Each row comes from the steps of one walk. Every step used is in the known rows, and no mark comes twice. Write the walk behind each row, first mark first.
Known rows
mesub > zumu > zepe: [ 3.37  1.21  1.34 -4.31  0.05 -0.64 -1.57  2.22 -2.28 -0.47  5.29  2.47
  2.61  1.44 -0.65  0.51  1.27  1.92 -2.57 -0.50 -0.22  0.45  0.63]
zumu > sokig > zekup > mesub > kozap > noso: [ 0.92  1.80  1.00 -6.50  2.24 -4.71 -2.75  2.48 -1.54 -2.59  5.56  3.38
  1.13  0.50 -1.40  2.22  0.36  2.90 -3.70 -0.93 -1.33  0.86  3.00]
sokig > zekup > mesub > kozap: [ 1.13  0.41  1.04 -5.36  1.15 -3.08 -2.60  4.01 -0.15 -3.80  4.67  1.45
  2.73  0.71 -1.55  1.21  0.72  1.79 -2.15 -0.65 -0.26  1.83  2.56]
nore > zepe > zekup > mesub > kozap > susud: [ 0.77  0.83  0.69 -6.35  1.01  0.40 -2.51  3.05  0.18  0.28  5.70  1.52
  3.10  0.21 -1.81  1.62  0.81 -1.97 -2.39 -0.31 -3.14  1.22  2.34]
zepe > zumu > sokig > zekup: [ 2.12  0.86  0.18 -3.61  1.07 -4.87 -5.07  2.57 -1.41 -0.45  5.83  3.40
  0.83  1.25 -0.78  0.42  2.17  4.55  1.53 -0.72  0.53  0.38  0.94]
zepe > nore: [ 0.89  0.31  1.69 -2.64  0.24 -1.72 -2.04  2.75 -1.59 -0.70  4.42  1.88
  2.74  1.00 -0.93 -0.49  2.36  2.08  0.82 -0.29  0.80  1.27  0.42]
zumu > mesub > kozap > susud: [ 0.76  1.51  1.30 -4.11  1.13 -0.18  0.37  2.27 -1.30 -1.20  4.51  2.86
  0.64  0.72 -0.78  1.14  1.80  2.39 -3.81 -0.15 -0.23  0.29  0.82]
sokig > zekup > mesub > zumu: [ 1.84  0.34  0.99 -5.51  1.25 -2.84 -2.14  3.60 -0.95 -2.22  4.45  1.38
  3.47  1.13 -1.49  1.15  0.60  1.46 -2.50 -0.62  0.06  1.80  2.00]
sokig > zekup: [ 1.04 -0.07  0.65 -3.75  0.83 -3.93 -3.71  3.31  0.01 -1.49  3.68  2.11
  2.72  1.06 -1.19  0.04  2.21  4.02  0.53 -0.48  1.10  1.16  1.24]
zumu > zepe > zekup: [ 2.86  0.60  0.77 -3.68 -0.16 -0.56 -2.87  2.64 -2.00  0.79  5.82  2.35
  1.21  0.49 -1.01  0.38  2.07  2.31  1.61 -0.89  0.09  0.24  0.74]
noso > kozap > susud: [ 1.63 -0.06  1.18 -5.14  1.51 -2.15 -1.84  2.43 -0.65  1.18  2.63  2.37
  3.24  1.30 -1.30  1.43  2.35  3.43 -1.71 -0.37 -1.85  0.86  1.21]
zumu > mesub: [ 0.89  0.33  0.97 -2.51  0.16 -1.03 -0.60  2.69 -1.50 -1.79  4.21  2.60
  0.82  0.43 -0.94 -0.14  2.11  3.06 -0.21 -0.34  1.14  0.47  0.24]
noso > kozap > mesub > zumu > sokig > zekup: [ 1.66  1.93  0.69 -5.53  2.10 -4.18 -2.25  3.23 -1.27 -1.29  5.26  2.33
  2.47  2.29 -0.97  2.23  0.67  3.49 -0.72 -0.88 -2.44 -0.88  2.20]
mesub > kozap: [ 1.02  0.77  1.20 -3.91  0.10 -1.50 -1.92  3.11 -0.71 -2.90  4.18  2.39
  3.04  0.95 -0.99  0.23  1.76  1.96 -1.14 -0.42  0.85  1.19  1.20]
zepe > zekup > mesub > zumu: [ 1.99  0.51  0.93 -5.25  0.43 -0.09 -1.16  3.63 -2.41 -0.89  5.32  1.42
  3.08  0.51 -1.60  1.08  0.79 -0.51 -0.19 -0.93  0.31  1.62  1.51]
sokig > zekup > mesub > zumu > zepe: [ 3.52  0.84  1.22 -5.66  1.13 -2.19 -2.30  3.07 -1.73 -1.33  5.81  1.50
  2.25  1.12 -1.25  1.51  0.24  1.81 -3.57 -0.73 -1.28  1.10  2.01]
nore > noso > kozap > mesub > zumu > zepe: [ 3.56  1.85  0.89 -6.22  0.07 -0.09 -1.10  2.18 -2.33 -0.42  5.67  2.28
  3.07  2.18 -0.97  0.85  0.58  3.69 -1.38 -0.42 -4.03 -0.80  2.65]
noso > kozap > mesub: [ 1.32  0.20  0.97 -4.45  1.08 -1.66 -1.43  3.37 -1.03 -0.99  3.86  2.09
  2.56  1.33 -1.35  1.23  1.27  2.82  1.46 -0.58 -1.46  0.08  1.91]
noso > kozap > mesub > zumu > zepe > nore: [ 3.05  2.00  1.99 -4.75  1.12  0.31 -0.06  2.61 -2.97  0.69  6.49  1.36
  2.29  2.29 -0.66  1.92  0.60  1.29 -0.77 -0.69 -3.73 -0.71  1.57]
zumu > sokig > zekup: [ 1.24  0.72  0.52 -3.66  1.08 -5.54 -4.46  2.87 -0.69 -1.65  4.47  3.00
  1.89  1.03 -0.99  0.18  2.07  4.63 -0.06 -0.60  0.78  0.48  1.04]
zumu > zepe: [ 2.96  0.34  1.13 -3.48 -0.04 -1.54 -2.78  2.36 -1.66 -0.44  4.82  2.73
  1.75  0.81 -0.86  0.02  1.79  3.09 -0.79 -0.48  0.17  0.53  0.72]
kozap > mesub: [ 1.17  0.22  0.88 -3.72  0.73 -1.63 -1.90  3.15 -1.28 -1.31  4.27  2.66
  1.88  0.75 -1.22  0.11  1.12  2.10  1.34 -0.27  1.02  0.37  1.40]
zekup > mesub > zumu > zepe > nore > noso > kozap: [ 3.70  1.42  1.84 -6.20 -0.05  0.01 -0.82  2.26 -3.06 -0.69  6.10  1.01
  3.83  1.80 -1.19  0.79  0.68  2.33 -3.38 -0.56 -4.97  0.92  2.48]
zumu > zepe > zekup > mesub > kozap > susud: [ 3.26  1.29  1.26 -6.32  1.14  0.43 -1.60  2.80 -2.25  0.75  6.41  2.06
  0.73  0.18 -1.40  2.24  0.64  0.19 -3.20 -0.80 -2.07  0.85  2.10]

Which walk is each row?
[ 1.56  0.27  0.68 -4.61  1.50 -5.33 -4.12  3.37 -1.05 -2.44  4.78  2.49
  1.70  0.42 -1.48  0.78  0.95  3.32 -1.32 -0.72  0.04  1.23  1.89] | zumu > sokig > zekup > mesub
[ 1.37 -0.56  0.83 -4.74  1.22 -3.74 -3.13  3.76 -0.43 -2.21  3.97  1.62
  2.54  0.43 -1.71  0.66  1.11  2.58 -0.72 -0.58  0.36  1.91  2.05] | sokig > zekup > mesub
[ 1.36  1.42  0.98 -3.07  0.08  0.36 -0.63  2.61 -2.06 -2.13  6.24  2.77
 -0.06  1.02 -0.56  0.70  1.84  2.38 -0.14 -0.53  0.37  0.32  0.71] | zepe > zumu > mesub > kozap
[ 1.70  1.06  1.16 -5.17  1.14 -0.80 -0.31  3.25 -1.65 -1.10  4.30  1.85
  3.45  1.99 -1.15  1.73  0.76  1.51 -0.27 -0.61 -1.72 -0.08  1.90] | noso > kozap > mesub > zumu
[ 1.69  1.62  1.07 -4.13  1.09  0.48 -0.14  2.00 -2.04  0.10  5.84  3.21
 -0.45  1.02 -0.60  1.40  1.93  2.38 -2.40 -0.23 -0.45  0.29  0.71] | zepe > zumu > mesub > kozap > susud
[ 3.44  1.19  2.24 -4.62  0.56  0.02 -0.71  2.58 -3.40 -0.58  6.49  1.33
  2.30  1.03 -0.98  0.99  0.39 -0.11 -3.24 -0.58 -1.54  1.22  1.22] | zekup > mesub > zumu > zepe > nore
[ 0.50  1.28  1.22 -3.07  0.16 -0.31 -0.10  2.93 -1.39 -3.36  4.88  2.47
  0.96  0.71 -0.76  0.45  1.73  2.32 -1.68 -0.42  0.61  0.38  0.76] | zumu > mesub > kozap
[ 0.61  1.44  1.29 -5.25  0.88 -1.62 -1.39  2.00 -1.45 -1.59  4.28  3.39
  2.45  0.85 -1.04  1.06  1.57  2.52 -1.85 -0.57  0.04  0.87  1.77] | mesub > kozap > noso
[ 2.19  1.32  0.83 -5.08  0.68 -1.66 -2.00  3.25 -3.07 -1.02  6.04  2.35
  2.15  0.44 -1.39  1.19  0.64 -0.07 -0.95 -1.06 -0.08  0.92  1.27] | zepe > zekup > mesub > zumu > sokig
[ 3.32  1.94  1.64 -5.13 -0.40 -0.21 -1.29  1.83 -2.62  0.21  5.81  1.52
  4.02  2.36 -0.67  0.18  1.80  3.68 -2.02 -0.45 -4.31  0.15  1.67] | mesub > zumu > zepe > nore > noso > kozap
[ 1.38  0.33  1.39 -4.92  0.44 -1.29 -1.47  3.69 -1.22 -3.76  4.47  1.88
  2.80  0.44 -1.49  0.82  0.67  0.60 -2.44 -0.53  0.14  1.89  2.04] | zekup > mesub > kozap
[ 3.16  2.42  1.51 -4.78 -0.23  0.40 -1.02  1.85 -3.29 -0.11  7.06  2.23
  2.31  1.86 -0.61 -0.41  0.63  2.27 -1.01 -0.07 -2.21 -0.40  1.89] | kozap > mesub > zumu > zepe > nore > noso
[ 0.82 -0.37  0.33 -4.77  0.09 -0.46 -3.28  3.44 -0.02 -0.34  5.40  1.29
  3.36 -0.17 -1.99  0.39  1.11 -1.20  1.08 -0.51 -1.71  1.35  1.80] | nore > zepe > zekup > mesub
[ 1.52  1.85  1.42 -5.40  0.28 -0.29 -0.42  2.67 -2.24 -0.77  5.24  1.47
  4.10  2.35 -1.01  0.30  1.14  2.73  0.08 -0.25 -3.45 -0.01  2.39] | zepe > nore > noso > kozap > mesub > zumu
[ 3.20  0.12  0.91 -4.68  0.18 -0.35 -2.40  3.22 -2.48  0.11  6.06  1.82
  1.01 -0.08 -1.52  0.99  0.95  0.91  0.42 -1.01 -0.72  0.99  1.52] | zumu > zepe > zekup > mesub
[ 1.64  1.14  1.04 -4.45  0.75 -0.75 -0.69  3.05 -1.82 -1.42  4.77  2.36
  2.77  1.41 -1.02  0.61  0.60  0.94 -0.42 -0.31  0.70  0.21  1.39] | kozap > mesub > zumu
[ 2.23  1.05  1.23 -4.94  0.84 -2.66 -1.80  2.87 -2.70 -2.37  5.05  2.66
  2.63  0.69 -1.23  0.90  0.42  0.80 -3.29 -0.63  0.10  1.21  1.27] | zekup > mesub > zumu > sokig
[ 3.17  1.29  1.81 -5.01  1.25 -1.76 -1.85  2.92 -2.31 -0.67  6.69  0.89
  2.20  1.40 -1.01  1.40  0.47  1.05 -3.15 -0.69 -1.87  1.13  1.74] | sokig > zekup > mesub > zumu > zepe > nore
[ 0.65  1.42  0.53 -3.38 -0.22  0.92 -1.63  2.29 -0.31 -1.73  6.82  2.38
  1.14  1.05 -0.76  0.47  1.67  0.60 -0.54 -0.14 -1.97 -0.04  0.95] | nore > zepe > zumu > mesub > kozap
[ 3.23  1.89  0.80 -4.82  0.44  0.90 -1.16  2.88 -2.98  0.87  7.05  2.28
  1.13  1.21 -0.89  1.32  0.52  0.53  0.99 -0.88 -0.70 -0.77  1.39] | kozap > mesub > zumu > zepe > zekup
[ 3.33  1.82  0.90 -5.59  0.81  0.79 -0.63  3.12 -2.68  1.20  6.63  1.65
  1.81  1.76 -0.99  2.42  0.68  1.17  1.11 -1.17 -3.27 -1.11  1.88] | noso > kozap > mesub > zumu > zepe > zekup
[ 1.22  0.55  0.56 -5.49  0.14  0.44 -2.24  3.34 -0.58 -0.38  5.88  1.04
  4.23  0.53 -1.75  0.84  0.62 -2.37 -0.57 -0.55 -2.06  1.28  1.76] | nore > zepe > zekup > mesub > zumu
[ 1.55  2.04  0.54 -4.73  1.73 -4.09 -2.72  2.94 -1.53 -1.57  5.70  2.89
  1.77  1.71 -0.84  1.18  0.56  2.68 -0.66 -0.55  0.06 -0.53  1.66] | kozap > mesub > zumu > sokig > zekup
[ 1.70  1.62  0.69 -4.29  1.16 -4.71 -3.44  2.74 -1.20 -1.70  4.90  2.79
  2.80  1.62 -0.79  0.66  1.55  3.34 -1.72 -0.65  0.41  0.38  0.95] | mesub > zumu > sokig > zekup
[ 1.88  1.36  0.77 -6.03  0.19 -0.73 -0.88  2.76 -1.61 -1.35  4.34  2.14
  4.25  2.13 -1.20  0.49  0.91  3.26 -0.43 -0.29 -2.83 -0.06  2.66] | nore > noso > kozap > mesub > zumu
[ 1.10  2.02  1.05 -4.48  0.88  0.30  0.01  1.47 -2.65 -0.72  6.33  3.81
 -0.77  0.87 -0.62  1.54  1.68  2.97 -1.04 -0.68 -0.32  0.01  1.30] | zepe > zumu > mesub > kozap > noso
[ 2.57  0.78  1.83 -2.89  0.11 -1.11 -2.34  2.26 -2.30  0.19  5.70  2.06
  1.57  1.06 -0.64 -0.11  1.98  2.44 -0.14 -0.42 -0.52  0.63  0.41] | zumu > zepe > nore
[ 1.40 -0.09  0.38 -3.64 -0.19 -0.92 -4.16  2.32  0.17  0.21  5.47  2.47
  2.98  1.03 -1.14 -0.33  2.08  0.90  1.45 -0.08 -1.00  0.85  0.91] | nore > zepe > zumu
